Each row was made from one small tree. Brackets hold a mark, then the marks that hang from it, in alphabetical order. Every link used is in the known rows. Write each row's tree.
Known rows
[mavud nonus sutub]: [ 14   0  67 -25 -11  28  15 -18 -54  28  16 -33 -36 -11 -12 -33  -5  49
  11 -27]
[nonus mavud sutub vepe]: [ 40 -72   6   8  59   7  20 -15 -18  14  12 -42 -30  10  27   5 -37  19
  33 -29]
[pedis [vepe [mavud nonus]]]: [ 24 -13  24  -9  38  13 -27 -54 -19  13  -1   1 -21  10 -37   1  14  -1
  29  -8]
[vepe mavud pedis]: [ 20 -10  33  17  88  48 -22  -3 -28  25 -14   1  -1 -16  40   4  45 -10
  38 -21]
[pimar mavud vepe]: [ 15 -16   2  15  79  31 -15 -49  34   3 -15  22  24  25  34 -37   6 -22
  51   8]
[sutub pedis]: [  9  -5  30 -14  46  19  10  45 -16  32 -27  23 -19 -22  44  -3  -2  12
  36  21]
[nonus [mavud [sutub pedis vepe]]]: [-12 -26  35  -9  56 -12  29   4 -39  69  -5   8 -25  -5   9 -27 -30  32
  29 -33]
[pedis [vepe mavud]]: [  2 -20  12  -6  53   4 -34 -38  -2  11  -2  19 -18  23 -12  -3   8  -6
  28  -1]
[pimar mavud]: [-10  -2   0   8  49  38  10 -26   3   6 -19   9  12  19  43 -30   7   4
  43  -6]
[vepe [mavud nonus] pedis]: [ 48  -3  50  14  68  60 -12 -20 -51  26 -14 -22  -3 -30  10   6  53  -1
  42 -32]
[mavud [nonus vepe] pedis sutub]: [ 62 -30  97 -16  34  24 -12 -28 -66  -7  51 -46 -38 -12  16 -50  15  67
   1 -47]
[pimar [mavud nonus pedis] sutub vepe]: [ 45 -39  41   4  99  58   2 -78  20   7   6   1  -4  25  21 -40  42 -27
  27   3]
[pimar sutub [vepe [mavud nonus] pedis]]: [ 47 -37  52   1 112  53 -19 -42   7  31  -3   5 -16  -2   4   4  44 -49
  25   6]
[mavud nonus [pedis vepe] sutub]: [ 31 -24  96 -21  20  26 -14 -51 -59  27  45 -31 -44  14 -13 -41  10  53
   4 -21]
[mavud [pedis vepe]]: [ 20 -19  42  -6  43  18 -25 -34 -23   4  17   2 -22  29  37 -19  11  11
  16   1]
[pimar [sutub pedis] vepe]: [ 17 -38  35 -22  95  20  -1  11  34  34 -12  40 -30   3  31  -6  -1 -40
  20  48]
[pedis [vepe [mavud nonus sutub]]]: [  8 -23  44 -17  39   7 -28 -52 -27  24  16  -1 -34  11 -46 -17   7  20
  19 -14]
[nonus vepe]: [ 37 -22  24 -16  42   6 -16  -2 -10 -26  11  -6 -14   2  42 -10 -14  13
  19 -11]
[sutub pedis [vepe [mavud nonus]]]: [ 39 -17  23 -17  65 -10   8  16 -70  31 -26  12 -19 -54 -25  -7  12   3
  50 -19]

Which tree is each row?
[ -2 -23  61   8  88  37 -26   1 -39  40   7  -1 -16 -16  32 -16  37  16
  26 -28]
[vepe [mavud sutub] pedis]
[ 15 -27  42 -24  85  49  29 -48 -38  37  -4 -12  -8  10   4 -15  18 -27
  34   8]
[pimar [mavud nonus] [sutub [vepe pedis]]]
[ 54 -36  24  10  82   5 -35 -14 -18 -36  16  -4 -15 -10  41 -24  30  19
  20 -46]
[nonus [vepe [mavud pedis]]]
[ 92 -53  56   0  33  35   5 -23 -71 -19  33 -66 -37 -17  22 -14  13  35
  20 -27]
[mavud [nonus sutub vepe] pedis]
[ 47 -24  65  10  86  39 -34 -37 -20  30   7  -7  -4 -18  -2 -18  30  -7
  34 -19]
[pimar [vepe [mavud nonus sutub] pedis]]
[ 56 -78  22  20  78  14  12 -21 -31   5  24 -47 -31  10  50  -8 -14  28
  29 -45]
[nonus [mavud pedis] sutub vepe]
[ 26 -30  57 -16  71  30   9 -16 -25  21   7 -11 -11 -17   8 -45   4  46
  37 -10]
[pimar [mavud [nonus vepe] [sutub pedis]]]
[ -4 -30  54   5  56  10   3 -48 -18  51  24  -6 -29  37  24 -35  -8  41
  14 -39]
[nonus [mavud [pedis vepe] sutub]]
[ 28 -14  75   5  68  50 -15 -19 -60  43   9 -25 -19 -29  -1 -13  44  24
  29 -38]
[vepe [mavud nonus sutub] pedis]
[ 56 -76  30   8 103  26 -26   7 -40   2  20 -36 -26 -20  36  14  11  -1
  35 -10]
[nonus sutub [vepe mavud pedis]]
[ 53 -12  17  14  55  22 -25 -44  -1   1 -13   3   1 -12 -12 -14  25 -17
  40 -25]
[pimar [vepe [mavud nonus]]]
[ 42 -30  18   9  44  30   9   1 -47  23 -20 -21 -29 -42 -16   3  27  13
  43 -26]
[vepe [mavud [nonus [sutub pedis]]]]
[ 50 -33  44  17  67  61  -4 -13 -62  34  -8 -41 -17 -34   6  16  42  -2
  43 -23]
[vepe [mavud [nonus sutub]] pedis]
[ -1 -21  49  16  47  20  19 -27 -25  42  11 -11 -25  20  43 -42   3  48
  14 -58]
[nonus [mavud pedis sutub]]
[ 51 -33  41   4 103  26 -39  -5 -21  -9   9  -6  -5 -15  44   0  26   1
  31 -24]
[nonus [vepe mavud pedis]]
[  0 -34  30 -21  90  19   2  -7 -34  30   0  11 -30   1  15  -1  20 -36
  14   0]
[pimar [sutub [vepe mavud pedis]]]
[ 57 -10  62  -9  18  37 -11 -55 -49   6  19 -29 -24  13  -3 -14  22  23
  19  -9]
[mavud nonus [pedis vepe]]
[-22 -27  65 -34  49  -3 -10  21 -21  54  14  22 -42   0   7 -25 -21  37
  14  24]
[mavud [sutub [pedis vepe]]]
[-16 -31  49  -1  74  26 -17 -50  -9  21  27   8 -10  39  34 -59  15  31
  22  -7]
[pimar [mavud [pedis vepe] sutub]]
[ 44 -25  18  25  83  18 -39 -35   7  -8  -3  16   1   0  29 -27  37 -16
  33 -29]
[pimar [vepe [mavud pedis]]]
[ 63 -34  50   6   9  48  21 -22 -74   8  15 -59 -37 -15  19 -13  21  28
  24 -24]
[mavud [nonus sutub] pedis]
